Each row comes from the steps of one walk. Every step used is in the known rows, and no mark comes twice. Write the walk behind each row, first mark first.
Known rows
mokop, dige, buno, noka, pusulu, fipef, sufefas: [ -9  19  -9  -1  -1  -9  -8 -31   3 -16  -1   6 -13 -12  12 -35  27   2
  -2  -7  -5   7   1  27  55  -3  14]
fipef, noka: [ -5   9  -3  -7  -2  -2  -7 -28   7 -17 -20   8 -13  -3  -6  -1  13   0
   0 -22  11   8  -6  14  17   1   3]
sufefas, fipef, pusulu, buno: [ -8   2  -5   0   2  -3  -4 -16  10 -17  11   5  -7  -6  -9 -21  18  -1
  -4  -6  60  10  15  15  13 -39   1]
dige, mokop, bosunik: [-12  -2  10  12   0   4  -4   6   9 -12   4   6  -7 -19  11   0  17   1
   8  -5 -33  13   0   6  -8   1   2]
mokop, dige, buno, noka, pusulu, fipef: [ -7  14  -3   1  -3  -1  -8 -23   3 -14 -10   6 -10 -17 -22 -32  25   0
  -7 -18   8   5  -3  10  39 -14  17]
mokop, dige: [-13   4  14   1   1   2  -8   7 -13 -14 -11   7 -10  -9 -22  -1  10  -2
   9  -6 -26  12   4   6   0   1   1]
dugat, bosunik: [-10  10  -2  -5  -3  24 -11   6  13 -20   2   6  -7  -9 -29   0  28  -2
   1  -2  19   7  -5  10  -4   1   6]
mokop, dige, buno, noka: [ -1   7   0  -6   7   0  -8 -36  -9  -9 -32   4  -5 -10 -22  -2  28   0
   7  -8 -40   6  10  15   7  -4  15]
buno, dige: [  3  10   1 -11  -2   4  -8   3   3 -11  46   5 -10  -7 -16   0  18  -6
   5   9  17   6 -11  15   0  -2   9]
mokop, dige, buno: [-14   2   5   0   6  -1  -1  -3 -10 -12  -4   6  -4 -10 -34  -1  12   4
   5   8 -41   4  23  13   8 -11  11]
dige, buno, noka, pusulu, fipef, sufefas: [ -6  20 -16  -4  -3  -9  -8 -33  12 -16   6   6 -12 -11  18 -34  27   3
  -5  -4  13   4  -2  28  56  -5  16]
noka, buno, dige, mokop, bosunik: [ -7   4   7  10   2  16  -5   4   9 -12  34   5 -10 -21   7  -2  17  -2
  12  -3 -23  15 -14  11  -8 -16   6]
pusulu, fipef, sufefas, mokop, dige, buno, noka: [ -5  18   0  -3   5  -3  -5 -44  -3 -14 -27   5 -10  -7 -11  -1  15   0
   1 -11 -42   8   9  19  41  -6  17]
noka, pusulu, fipef, sufefas, mokop, bosunik, dugat: [ -3  19  -9   9   1   6  -5   1  17 -28 -26   8 -16  -9   8 -19   8  -3
   1 -10  23   9 -15   3  26 -12  11]
pusulu, buno, dige: [  2  12   4  -8   5  -2  -9  -8   8  -8  50   5 -10  -7 -20   5  23  -6
   3   7  17   6  -2  15   4 -28  11]
sufefas, mokop, bosunik: [-15  15  -3  16   0   8  -5   8  13 -18  -3   8 -12  -1   4   4 -13   1
  12  -8 -13  11   0  -2 -10  -3   2]
pusulu, buno, dige, mokop: [ -1   2  26 -10   4  -1  -1  -7   4  -8  44   5 -11 -24 -15   4  22  -4
  -2   6  -8  12  -5  20   9 -21  10]
dige, buno, noka: [  2   8  -9 -10   4   0  -8 -38   1  -8 -22   5  -4  -9 -13  -2  27   1
   3  -4 -18   3   6  16   7  -5  17]
dige, mokop: [ -7  -3  22  -8  -3   2  -1   3   2 -12   7   6 -10 -23  -5  -1  12   1
  -3   2 -18  12  -5  14   6  -1   4]
dige, buno, noka, pusulu, fipef, sufefas, mokop: [-10  29  -8  -2  -1  -2  -1 -28  12 -20  -2   8 -18  -5   6 -23  -8   3
  -4  -6  10   8  -3  20  49  -9  15]
bosunik, dugat: [  5   4   1 -10   0   6  -7   6   5 -20 -31   7 -10 -10 -17   2  23  -5
  -1   1  18   5 -12   4   5 -12   9]
fipef, pusulu, buno, dige, mokop, bosunik: [ -5   1   7   9   6   0  -4  -5  12 -12  37   3 -11 -19   4 -13  24  -3
   5  -4  11  13  -2  16  -7 -12   5]
fipef, noka, buno, dige, mokop: [ -1   5  16 -11   1  15  -2 -15   3 -13  32   6 -15 -24  -9  -2  15  -3
   1  -8  -1  16 -23  23  15 -21   8]
noka, buno, dige: [  0  14  -5  -8   0  19 -10   1   5 -13  51   6 -12  -9 -15  -3  12  -5
   9   5  24   9 -24  16   1 -31   9]
noka, pusulu, buno, dige, mokop: [ -1   5  22  -8   5  -1  -2  -4   5  -8  45   5 -13 -29 -14 -19  20  -3
  -1   4  16  11 -10  20   7 -21  10]
noka, buno, dige, mokop, bosunik, dugat: [  5   3   5   2   5  19  -5   6   9 -20  -5   6 -10 -22  -5   1  26  -6
   7  -2  -2  12 -23   7  -2 -26  11]
pusulu, fipef: [ -8  10   1  -1 -12   1  -8  -2  14 -16  11   6  -8  -7 -12   4  18  -1
 -13  -8   3   5  -4   6  38 -15   9]
buno, dige, mokop: [  0   1  23 -13  -1   4  -1   3   1  -9  40   5 -11 -24 -12   0  18  -4
  -1   8  -9  12 -12  20   6   0   9]

Which walk is each row?
[-10  20  -1   2  -2   2  -5 -22   4 -16 -13   7 -13 -14 -26 -30   9   0
  -7 -19  10   7  -4   8  41 -16  17] | sufefas, mokop, dige, buno, noka, pusulu, fipef
[ -7   5   9  12   6   1  -4   0  11 -10  35   5 -11 -24   5 -20  23  -2
   9  -3  -2  12  -5  11  -9 -14   7] | noka, pusulu, buno, dige, mokop, bosunik
[-10   9 -10  -1  -3   3  -4 -19   6 -20 -17   9 -11 -13  -1 -47   9   1
   3 -24  52  10  -5   9  19  -6   3] | sufefas, fipef, noka, pusulu
[ -2  13 -14  -6   4   0  -9 -27   3 -11 -14   6  -9 -17 -11 -47  22   3
   6  -7  32   3  -6  15   2  -4  15] | dige, buno, noka, pusulu
[  0  15   0  -5   6  -2  -9  -6  10 -10  52   6 -13 -12 -20 -24  20  -5
   5   4  48   6 -10  16   1 -28  12] | noka, pusulu, buno, dige
[ -5  21 -13  -5  -7  -8 -11 -28  13 -17   4   7 -15 -10  27 -35  25   0
  -5 -11  23   8 -12  25  53   0  11] | buno, noka, pusulu, fipef, sufefas
[-12  25 -14  15   0   2  -8 -18  19 -20  -7   7 -16  -4  27 -23  -1   0
   8 -19   2  12  -9   9  23   0   8] | buno, noka, pusulu, fipef, sufefas, mokop, bosunik
[  5  10  -8  -8   6  -5 -14 -46   9 -11 -16   3 -12  -7  -5 -18  32  -4
  -1 -19  45   9  -4  19   4 -20   8] | fipef, pusulu, buno, noka
[ -1   6  21  -9   5  -3  -2 -20   5 -10  33   6 -16 -27 -13 -19  22  -3
  -3  -8  19  12 -12  23  15 -18  11] | fipef, noka, pusulu, buno, dige, mokop
[  2   4  -6   5   2   7  -8   7  10 -21 -32   7  -8  -8  -3   3  26  -4
   7  -4   3   6  -8  -1  -5  -9   8] | mokop, bosunik, dugat
[ -9  13 -10  -4  -1  -2  -9 -19   7 -17 -13   9 -17 -12  -6 -46   9   2
   3 -22  56   7 -15  13  10   2   5] | fipef, noka, pusulu
[ -5   1  11   8   1   5  -4   6   8 -10  31   5  -9 -19   7   0  20  -3
   9   0 -27  13  -6  10  -9   3   5] | buno, dige, mokop, bosunik
[ -7   7   5  11  -1  13  -4 -14  14 -15  25   5 -12 -20   6   1  23  -3
   2 -20 -19  14 -16  13  19 -20   8] | pusulu, fipef, noka, buno, dige, mokop, bosunik
[  0  -3  20  -8   3   2   2 -10   4 -12  44   4  -9 -24 -11 -13  23  -5
  -5   3  26  15   2  22  16 -24   6] | sufefas, fipef, pusulu, buno, dige, mokop
[  3  11  -3  -9   5  -4  -8 -12  10 -11  54   3 -13  -7 -20 -15  23  -6
   0   5  64   7  -4  23   3 -24   8] | fipef, pusulu, buno, dige
[  6   1   9   0   4   9  -3   7   8 -18  -9   5  -9 -20  -6   3  30  -7
   4   0  -7   9 -14   6  -2  -7  11] | buno, dige, mokop, bosunik, dugat
[  3   7  -9  -6   4  -1 -10 -47   7 -13 -20   4  -8  -7  -2 -18  32  -5
  -1 -20  42  11   4  16  11 -26   6] | sufefas, fipef, pusulu, buno, noka
[ -9  21  -8  -2   9  -2  -6 -30  -3 -15 -21   7 -16 -14  -5 -49   6   2
  10  -9  13   9  -2  20  16   1  14] | fipef, sufefas, mokop, dige, buno, noka, pusulu
[  0  12  -7  -8  -1  21  -6 -19   5 -17  32   7 -11  -8 -10  -4  14  -6
   7 -12  23  12 -18  17  18 -34   8] | sufefas, fipef, noka, buno, dige
[ -4  15 -10  -2  -5   0  -8 -26  13 -13  -2   6  -9 -15 -15 -32  27   1
 -11 -14  25   2  -6  11  38 -16  18] | dige, buno, noka, pusulu, fipef
[ -9  16  -6  -4  -9  -7  -8 -13  14 -18  17   7 -12  -3  23  -5  19   1
  -7  -1  -3   7  -3  23  54  -4   8] | pusulu, fipef, sufefas
[ -9  15  -4   1   6  -9 -10 -28  12 -15  -3   8 -14 -10 -12 -31  15   2
   0 -21  47   8  -2  13  12 -33   7] | fipef, noka, pusulu, buno
[ -1  14 -11  -7   0   1 -13 -21   5 -12 -16   7 -13 -15  -2 -47  19  -1
   7 -15  44   8 -18  11  -2   2   9] | buno, noka, pusulu
[  4  12  -1  -7   5  -4 -14 -42   7  -8 -20   5  -9  -7  -6   2  31  -4
   2 -17  -1   8  -1  12   6 -25  11] | pusulu, buno, noka
[-20  17   3   5   5  -2   2  -9  -4 -18   2   7 -13 -10 -23 -22  -6   6
   1   3 -20   7  16  17  39 -14  14] | noka, pusulu, fipef, sufefas, mokop, dige, buno
[ -5  11  -7  -3   7   0  -9 -25  -5 -11 -21   6 -10 -18 -18 -47  21   1
   9 -10  16   6  -2  14   3  -2  14] | mokop, dige, buno, noka, pusulu
[  6   4   4   1   6  17  -5 -10   9 -21 -18   6 -13 -20  -4   1  28  -6
   5 -15   0  12 -24   9   7 -23  11] | fipef, noka, buno, dige, mokop, bosunik, dugat
[ -3  16  -7  -3  -9   1 -12 -21  14 -15  -5   7 -13 -14  -7 -33  26  -2
  -9 -21  35   5 -17   8  35 -11  13] | buno, noka, pusulu, fipef
[  1  18  -6  -7  -3  17  -9 -21  10 -17  39   6 -14  -8 -16  -1  18  -6
  -1 -15  27   9 -27  19  30 -34  12] | pusulu, fipef, noka, buno, dige
[ -6  -2 -11  -5  -6   6  -2  -4   6 -21   4   5  -7  -6  -2 -34  11  -2
  -2  -4  72  11   7  15  10  -7  -3] | sufefas, fipef, pusulu
[ -1  13  -2  -5   5  -1  -5 -23   8 -14  36   7 -11 -12 -15 -25  22  -6
   3  -9  46   8  -3  16  17 -31  11] | sufefas, fipef, noka, pusulu, buno, dige
[ -1  12  -1   7   3  11  -5   9  12 -25 -35   8 -13  -5  -8   6   4  -4
   7  -6   3   9 -10  -5  -3 -12   8] | sufefas, mokop, bosunik, dugat
[-18  23 -11  19  -2   1  -5  -1  19 -22   8   8 -16  -4  24 -22  -8   2
   7 -11   4  12  -5   7  22  -3   6] | noka, pusulu, fipef, sufefas, mokop, bosunik
[-10  14  -4   1 -11   0  -8   2  15 -17  13   7 -12 -14 -12 -31  15   0
 -10 -11  41   5 -12   6  34 -15  10] | noka, pusulu, fipef
